In the rows, 128 means zero.
Known rows, with every way that one mark hangs from another:
W{R{C{E}}}: [140 126 127 119 140 127 144 111 180 123 135 114 128 138 115 122 133 111
  67 128 145 135 153 138 101 141 124 213 132 122 161 144 123 109]
E{C{W{L N}}}: [158 148 128 135 135 132 148 145 179 128 130 128 124 152 140  98 115  40
  87 138 127 118 161 132 114 146 141 196 123 128 130 134 135 121]
C{W{L N{E} R{Y}}}: [105 138 123 134 146 147 141 136 181 152 148 134 126 102 128  93 104  80
  37 161 123 175 189 159  80 156  94 234 141 111 127 110 129 125]
R{C L{E} Y}: [ 91 153 133 112 132 145 119 106 156  87 137 139 118 143 103 125 187 166
  51 123 142 202 179 136  81 133 103 189 157 114 153 103 118 116]
R{L{E} W}: [103 151 122 123 125 147 135 125 138  95 144 141 123 190 101 107 161 177
  68 126 130 164 194 150  91 137 102 161 154 121 146 117 116 120]
L{E}: [130 130 134 134 137 144 135 120 146 115 144 145 130 149 113 115 135 168
  99 115 136 140 156 125 125 137 121 144 142 116 151 134 119 116]
C{E{L} W{R}}: [163 134 121 127 140 122 144 139 184 126 118 136 124 172 128  93 107  57
  66 149 139 131 152 195 110 142 137 221 130 124 147 135 134 114]
E{L W{N}}: [130 160 149 123 137 123 148 139 154 116 130 139 121 186 125  84 123 138
  75 134 128 115 141 164 148 141 148 146 122 118  97 117 132 129]
L{E W{N{R{C Y}}}}: [115 165 137 125 133 136 126 100 140 122 157 137 125 174 105 139 173 189
  25 129 130 218 161 123  84 155  98 221 142 108 170  97 117 118]
W{L}: [112 117 124 138 133 151 140 130 164 122 136 142 130 105 127 103 122  90
 104 125 131 129 141 128 134 141 135 137 140 114 117 143 122 121]
N{R}: [132 119 124 145 129 139 129 117 142 126 151 131 133 127 119 130 116 138
 104 121 148 154 114 123 134 140 146 145 132 102 142 140 123 117]
W{R{C L}}: [109 129 128 113 128 136 140 114 168 108 140 129 124 121 114 113 139 113
  62 122 138 140 166 137 106 140 124 189 137 112 132 127 120 113]
L{E{W}}: [139 148 139 126 141 131 145 128 136 117 142 140 127 180 106 111 114 187
  99 122 137 143 148 138 124 142 126 141 135 125 138 134 123 120]
W{N{E}}: [ 99 134 134 140 138 144 139 125 153 137 156 124 129 134 125 109 136 158
  86 132 138 143 152 115 117 139 128 166 134 105 133 132 121 121]
E{C W{L N{R}}}: [158 159 148 131 141 134 148 140 160 138 143 118 130 174 123  97 102 107
  72 140 132 127 130 133 121 156 148 184 111 108 113 122 140 123]
E{C{W} L}: [160 147 127 132 132 112 139 147 159 112 108 140 117 171 132 111 129  67
 110 133 149 104 134 154 124 134 173 180 128 125 134 134 140 117]
C{E{L} W{N R}}: [163 147 132 124 136 125 149 136 190 130 128 130 124 185 135  78 115  62
  38 154 126 132 171 195 113 147 127 233 122 125 143 124 134 119]
Y{Q}: [100 119 125 132 127 138 147 122 135 117 133 137 129  87 131 123 137 127
 126 120 146 114 127 125 129 136 135 121 137 110 113 139 120 122]
L{E{C W{R}}}: [173 156 149 117 151 123 156 130 142 130 131 136 127 193  98 104  95 182
  76 130 139  95 164 137 114 153 124 186 120 122 139 121 132 115]
L{E W{N}}: [126 150 138 132 131 141 145 120 136 120 148 151 128 192 119 110 146 181
  59 123 117 151 171 127 120 152 100 171 138 121 155 122 113 120]
E{C L W}: [149 157 147 121 144 112 145 145 144 112 109 139 117 193 118 101 126 126
 109 133 151  84 127 150 135 138 171 152 120 120 110 128 141 120]
Y{R{L{E{C{W}}}}}: [185 149 127 112 132 130 152 135 152 102 139 133 120 184 120 106 156  96
  84 123 134 139 175 162  90 139 123 181 142 117 167 114 125 113]
W{N{E} R}: [108 130 136 135 143 143 149 123 160 150 153 124 132 124 120  99 114 163
  61 137 131 125 168 128 117 150 110 187 130 102 127 122 122 120]
R{E{L{W}} Y}: [ 85 146 132 127 133 133 131 120 128 101 109 165 118 180 113 118 177 152
  55 133 135 174 162 164  97 141 113 188 156 110 130 103 121 123]
N{E{C} R}: [132 133 129 144 141 134 132 126 145 140 142 114 131 141 115 135 127 152
 109 135 165 140 115 109 100 142 155 181 129  93 153 132 135 112]
L{E W{R{Y{Q}}}}: [ 90 139 130 116 136 143 148 109 122 123 131 166 127 113 109 119 142 177
  51 135 129 154 177 148  91 158  75 186 147 110 135 101 113 120]
N{W{L{E} R{C Y}}}: [111 146 121 114 143 145 136 115 156 121 146 151 128 110  95 103 128 149
  44 137 132 173 171 136  68 156 108 226 147 115 131 112 122 117]
W{N R{E L Y{Q}}}: [ 63 147 144 109 132 158 151 108 145 105 134 141 125 120 123  92 166 154
  20 141 125 162 201 169  75 146  67 195 146  96 101  80 116 126]

Rows:
[113 140 137 121 146 128 138 120 141 132 128 143 123 125 104 111  97 162
  66 134 140 142 151 159 121 148 116 158 134 116 116 123 125 122] => E{W{R{Y}}}
[130 153 142 110 134 122 165 114 146 107 134 133 118 189 124 108 204 126
  42 116 114 135 171 157 106 145 116 200 146 109 133  96 114 123] => Y{R{C E{L{W{N}}}}}
[100 142 127 117 130 133 174 121 124  99 126 132 121 141 114 104 191 135
  88 124 125 109 169 178 102 135 113 142 156 104 101  98 118 130] => Y{Q R{E{L} W}}
[118 142 122 109 123 132 158 111 133  84 143 133 120 172 114 128 206 122
  59 111 127 170 171 149  74 139 105 184 158 111 153 112 106 115] => Y{R{C E L{W}}}
[159 151 135 110 131 138 156 127 130 100 135 148 122 199 109 109 176 139
  67 119 128 129 172 146  92 149 109 173 144 111 161 107 116 113] => Y{R{L{E{C} W}}}
[130 151 136 125 132 131 143 130 158 117 125 146 122 215 133  92 156 115
  48 145 127 139 151 171 116 147 126 201 131 122 138 124 123 120] => C{E{L{W{N}}}}
[102 150 128 125 126 153 117 112 125 105 147 160 125 186 104 124 162 176
  36 137 137 232 162 158  77 151  94 193 153 100 162  98 117 116] => N{R{L{E W} Y}}
[ 83 142 106 141 123 146 127 128 140 121 156 121 126 164 103 125 146 159
  72 144 149 196 157 142  72 142 123 180 149  97 141 118 124 120] => N{E R{L W}}
[137 137 122 140 129 139 145 141 178 128 144 136 127 129 143  94 108  47
  81 136 118 142 165 148 123 144 128 178 132 128 121 139 126 123] => C{W{L N}}
[110 140 112 136 124 122 132 111 147 119 148 112 125 144 103 146 146 143
  88 120 148 167 139 115 103 139 141 174 141 113 148 138 123 117] => N{R{C W}}
[124 130 118 132 134 135 146 123 126 120 141 146 132 154 108 104 109 179
  84 128 139 134 154 142  88 147 124 181 137 112 129 136 117 115] => N{W{R{E}}}
[ 95 131 132 140 141 158 144 135 171 142 154 128 132 116 130  92 124 114
  79 140 126 142 155 124 110 146 118 177 138 106 116 127 125 124] => W{L N{E}}
[142 154 126 130 142 147 122 126 137 127 143 149 130 160  98 110 122 157
  73 145 150 179 137 136  71 156 133 213 138 100 143 112 135 117] => N{R{Y} W{L{E{C}}}}
[129 157 116 123 126 134 114 112 160 100 151 132 120 159 106 137 163 123
  47 137 148 252 163 153  61 140 115 225 151 114 178 105 126 114] => N{R{C{W} L{E} Y}}
[ 96 152 129 135 128 138 149 117 142 113 144 122 124 191 114 114 163 178
  64 124 121 148 193 134  98 138 100 169 145 123 132 123 116 126] => R{E W{N}}
[ 96 138 119 103 119 133 171 110 124  81 138 131 121 133 122 132 219 117
  67 115 129 152 168 153  68 140  96 178 158 105 132 106 106 118] => Y{Q R{C E L{W}}}
[147 154 129 133 132 124 136 133 128 112 128 140 126 209 111 109 141 160
  92 137 159 139 114 149  85 142 170 206 128  97 132 117 137 115] => N{R{E{C L}} W}
[101 144 122 121 139 139 165 123 171 135 158 103 124 122 114 108 176 102
  60 130 116 142 188 130  85 147 109 190 149 107 124 112 118 128] => Y{R{C W{L N{E}}}}
[106 131 126 135 148 141 146 145 154 134 142 128 128 132 115 100 107 123
 102 142 140 143 136 135 106 145 135 159 137 116 107 136 130 124] => N{E{W{L}}}
[ 64 145 137 113 136 133 142 107 148  92 113 136 118 109 117 130 205 137
  75 130 149 159 155 151  89 129 120 191 155 106 107  94 126 124] => R{C E{L} Y{Q}}
[ 82 149 124 122 124 153 129 111 114 102 144 160 126 147 112 126 174 172
  46 141 141 217 156 159  69 152  86 182 154  96 142  89 116 120] => N{R{L{E W} Y{Q}}}
[130 173 152 113 135 132 152 135 146  97 128 123 120 234 116  96 159 158
  57 134 135 135 177 150  85 139 120 187 125 119 120 107 129 120] => R{E{C W{N}} L}
[118 171 153 114 139 115 154 126 158 101 128 121 118 209 118 100 167 149
  56 127 129 139 162 154 110 137 133 200 132 122 112 105 130 125] => R{C E{L W{N}}}
[103 133 119 120 130 136 172 115 119 105 139 120 125 123 114 123 183 147
 100 115 129 116 169 150  93 136 101 132 157 108 119 115 110 126] => Y{Q R{E W}}
[ 61 131 123 119 125 150 131 116 135  99 127 145 121  86 126 118 165 125
  86 134 147 166 149 154  98 133 112 139 151 104 109 111 118 124] => R{L Y{Q}}
[ 73 136 116 133 133 146 129 125 152 117 127 143 122 113 110 113 142 115
  76 137 130 166 171 142 101 142 111 154 156 118 117 125 122 128] => R{W{L} Y}
[161 146 130 116 136 116 173 138 141 104 113 128 119 146 136 108 172  68
 109 126 139  93 152 176  97 135 142 180 140 108 124 104 133 121] => Y{Q R{E{C{W} L}}}
[147 165 150 123 131 150 131 122 154 115 151 126 129 212 115 101 148 163
  47 132 137 155 164 133  97 147 116 203 124  97 153 100 130 115] => W{N{R{L{E{C}}}}}
[133 153 144 115 141 117 157 118 162 130 146 115 124 150 115 108 110 143
  55 127 128 115 161 133 124 149 127 187 119 125 120 128 124 121] => E{W{N R{C}}}
[158 131 141 123 141 132 157 117 137 112 130 121 125 161 116 119 167 139
 105 109 139 105 153 134 109 135 129 152 140 106 150 125 121 114] => Y{R{E{C}}}
[103 129 115 129 141 147 134 126 145 131 137 158 129  93 110  94  93 120
  67 144 134 153 149 153  93 154 121 178 141 107 105 127 124 121] => N{W{L R{Y}}}
[162 146 117 110 127 130 150 120 162  94 154 126 119 157 119 119 171  89
  74 114 128 178 181 157  86 135 115 189 151 121 167 117 117 115] => Y{R{C{W} L{E}}}
[135 141 141 119 144 121 152 137 151 127 121 146 123 161 111  85  90 131
  74 135 135  97 143 174 142 147 145 154 124 115 100 124 133 122] => E{L W{R}}
[113 125 130 121 139 144 155 117 178 122 134 129 131 117 112 109 135 100
  57 124 126 136 173 130  94 146 109 217 144 116 126 126 121 116] => W{L R{C E}}
[107 148 126 138 129 133 137 124 139 109 132 134 124 200 103 115 156 162
  68 131 139 166 158 162  96 139 130 183 148 102 129 108 127 123] => N{R{E{L} W}}
[107 137 104 140 137 133 122 127 175 134 150 118 125  96 117 140 141  68
  72 150 153 237 136 134  63 145 133 242 150 106 153 120 135 118] => N{E R{C{W{L}} Y}}
[111 153 107 119 125 135 111 112 152  96 147 123 123 163 105 128 170 137
  52 149 165 238 125 162  44 140 136 232 144 106 161 122 125 111] => N{R{C{E} L Y} W}
